Each row was made from one path, in order. Every step used is in the known rows, and no mark comes twice. Write each row's path.
In the rows, 128 means zero.
Known rows:
g/s/n/q/u: [160 176 119 104 125 131 116 148 179  82  98 163 112  89 142 138 125  71
 193 138 147 106 117 100]
s/n: [147 170 125 129 140 120 121 147 149 127  70 159 103 107 113 143 122 121
 141 112 120 113 117 129]
g/q/n: [166 129  97 147 127 111 137 213 165  98 104 118 111 100 188 123 152 113
 152  78 144 122 131  81]
s/n/g/q/u/m: [182 141 107 104 153 101 108 173 165  53  72 168  69  72 116 135  99 140
 172 144  96 161 124 102]
p/r/e: [150 140 137 100 152 119 137 149 179 148 146 116 147 143  68 151 156 134
  82 109  96 110  87 144]
s/n/q/u: [164 199 105 124 118 136  83 142 168  84  99 167  97  88 157 135 108 108
 176 117 133  92  93 139]
u/m/r: [165 104 113  80 122 112 108 115 125 117  76  72 121 138 114 119  98 151
 123 132 116 136 106 124]
g/q/u/m/r/e: [164 110 101  79 148  90  77 181 175  87 106 101 138 114 131 122 103 151
 145  91 110 129 129 124]
s/n/g: [175 148 145 123 149 108 136 133 148  98  98 178  80 111 112 144 121 106
 150 170 114 136 107 113]
p/r: [158 133 115 109 140 141 132 126 176 124 154 107 132 123  75 149 151 137
  99 114 107 138  78 131]
q/u/m: [148 142 111  70 116 130  81 157 165 112  84 106 128  92 105 126  78 166
 146 131 119 157 103 144]
m/r/e: [157 113 154  94 143  88 115 132 148 149 134 115 157 166 129 130 126 109
 115 121 124  88 115 138]
n/q/g/s: [183 173 120 108 129 121 134 146 159  66 124 116 152 137 166 132 125  44
 170 167 147 139 116  81]
r/e: [144 150 142 109 140  95 131 166 156 159 124 123 146 146 115 136 137 124
 120 118 120 105 104 139]
g/s/n: [147 147 140 112 144 116 147 153 163 117  69 154 115 110 104 147 140  85
 168 134 134 121 136  94]
u/m: [151 139 102  98 120 118 128 148 132 117  63  82 110 118 108 129 107 157
 127 133 109 156  97 124]
s/n/g/q: [188 141 116 144 165  94 144 160 157  67 109 176  78  93 129 143 140 109
 167 144 107 147 118  88]
g/n: [165 143 116 129 146 105 153 165 163 110 115 115 123  97 138 101 143 163
 121  88 114 138  93 102]
q/n/g: [179 116 147 114 116 116 144 177 152 111 109 146  96 123 170 125 131  98
 139 167 143 128 111  89]
s/g/q/r: [165 121  88  94 166 102 109 184 155 104 136 147 135  84 166 140 121 125
 155  99 102 108 102  77]
q/u/m/r: [157 113 117  55 119 125  65 130 159 105  92  98 133 114 115 118  72 155
 141 130 125 138 109 139]
s/g/n: [161 122 139 103 167 116 147 166 175 114 117 105 136  86 138 104 119 159
 130  84 117  99  65  79]
s/g/n/q/u: [175 149 121  97 147 134 115 161 190  76 142 114 131  69 174  94 106 148
 160  90 128  83  44  89]
g/n/q/u: [181 172  98 122 126 119 114 158 182  72 145 121 119  82 178  94 130 146
 154  95 129 118  71 110]
n/q/u/m/r/e: [170 150 111  72 113 116  69 139 153  93 115  98 131 135 156 113  87 130
 146 135 125  97  85 142]
s/n/g/q/m: [196 151 106 157 176  88 120 153 145  64 107 164  67 119 124 148 127 109
 171 151  80 174 112  95]
u/q/g: [172 190  80  98 149 113 142 158 157 118  91 120 159 149 145 142  99  80
 140 146 123 175 110 111]
n/g/q: [195 110 110 143 160  95 155 152 161  60 167 135 104 102 143 135 150 111
 166 157 119 175 102  80]

Which path is each row?
[187 127  97 106 126 114 187 183 168 109  88 134 107 138 169 138 142  49
 168 184 153 152 110  62]  u/q/n/g/s
[172 182  53 138 149 110 130 136 140 128 107  95 130 167 125 148 115 103
 155 147  93 191  70 124]  u/q/m
[181 188 112 120 125 125 119 137 147  74 132 118 145 138 173 128 113  78
 146 149 134 135  96 111]  n/q/g
[187 180 105 144 134 110  81 105 122  83  96 131  92 159 155 137 110  93
 161 134 101 108  87 130]  s/n/q/m/r
[172 164 138 104 156  95 137 176 165  92 100 123 151 120 145 102 111 131
 110 106 114 158 126 100]  q/g/n
[152 118 135  42 127 103  67 149 160 130  94 105 144 134 114 120  74 158
 129 123 118 113 118 155]  q/u/m/r/e
[158 167 157  85 151 108 128 165 164  96  61 157 146 131 115 143 104  59
 152 143 128 144 163  88]  q/g/s/n
[168 177  99 113 108 144  86 133 171  84 158 124 130  99 170 125 116 109
 172 134 145 116  71 134]  n/q/u
[161 137  92 122 146 115  97 178 189  81 147 132 138  78 147 133 129 133
 175  88 128 148 114 113]  g/q/u
[208 104 127 133 180  60 116 145 147  70 169 123 114 172 137 138 133 104
 154 169  84 168 106  97]  n/g/q/m/r/e
[184  96 147 103 146 104 169 134 163  85 149 138 119 122 112 142 150  72
 171 209 138 170 108  72]  n/g/s
[185 168  91 151 129 114 151 149 161  76 132 105 107  96 179  92 151 140
 139 101 122 117  66  98]  g/n/q
[174 211 122 124 133 120 105 146 147  75  79 161 113 124 162 136 103  76
 152 132 121 109 116 114]  s/n/q/g
[186 188  87 161 123 121 104 118 129  86 142  93 114 155 162 135 129 101
 162 153 105 152  58 122]  n/q/m
[181  97 155 105 117 114 164 186 162 103 107 138 102 125 161 130 146  64
 155 184 159 134 131  62]  q/n/g/s
[205 157  96 148 143  97 111 122 141  70 138  83 112 149 181  95 131 135
 139 111  95 135  65 102]  g/n/q/m/r
[161 117 111 120 172 119 135 173 177  93 136 108 140  84 144 136 128 126
 164  85 119 108  76  77]  s/g/q
[161 168  74 122 117 126 155 186 156 142  70 117 117 133 180 131 126  92
 140 119 150 124  99 102]  u/q/n
[188 159 112 131 163 112 126 152 158  77 132  86 118 112 164 103 115 143
 150 103  95 113  34  85]  s/g/n/q/m
[158 116 131  71 132  92 113 143 130 134  72  80 130 161 107 120 100 148
 106 128 105 113 114 136]  u/m/r/e
[182 150  96  97 149 110 124 165 152  90 131 133 121  83 191 102 120 141
 139 103 108  88  64  75]  s/g/n/q/r
[182 154 121 129 139 109 109 115 142  80  96 126 108 158 142 140 126  57
 183 151 120 118 112  92]  g/s/n/q/m/r
[183 156  62 122 153 103 110 112 135 126 116  89 137 186 139 144 108  97
 152 147 103 171  75 125]  u/q/m/r
[193 111  96  93 148 101 116 167 173  49 133 125 101  82 132 127 106 144
 172 165 107 187 104  95]  n/g/q/u/m
[195 159 109 139 151  76 115 144 143  89 138  91 122 168 172  93 136 133
 126 109  90 114  72 114]  g/n/q/m/r/e
[146 152 108  84 135  78 100 179 132 170 117 171 136 143 142 140 130 121
 109 140  99 117 131 136]  q/r/e
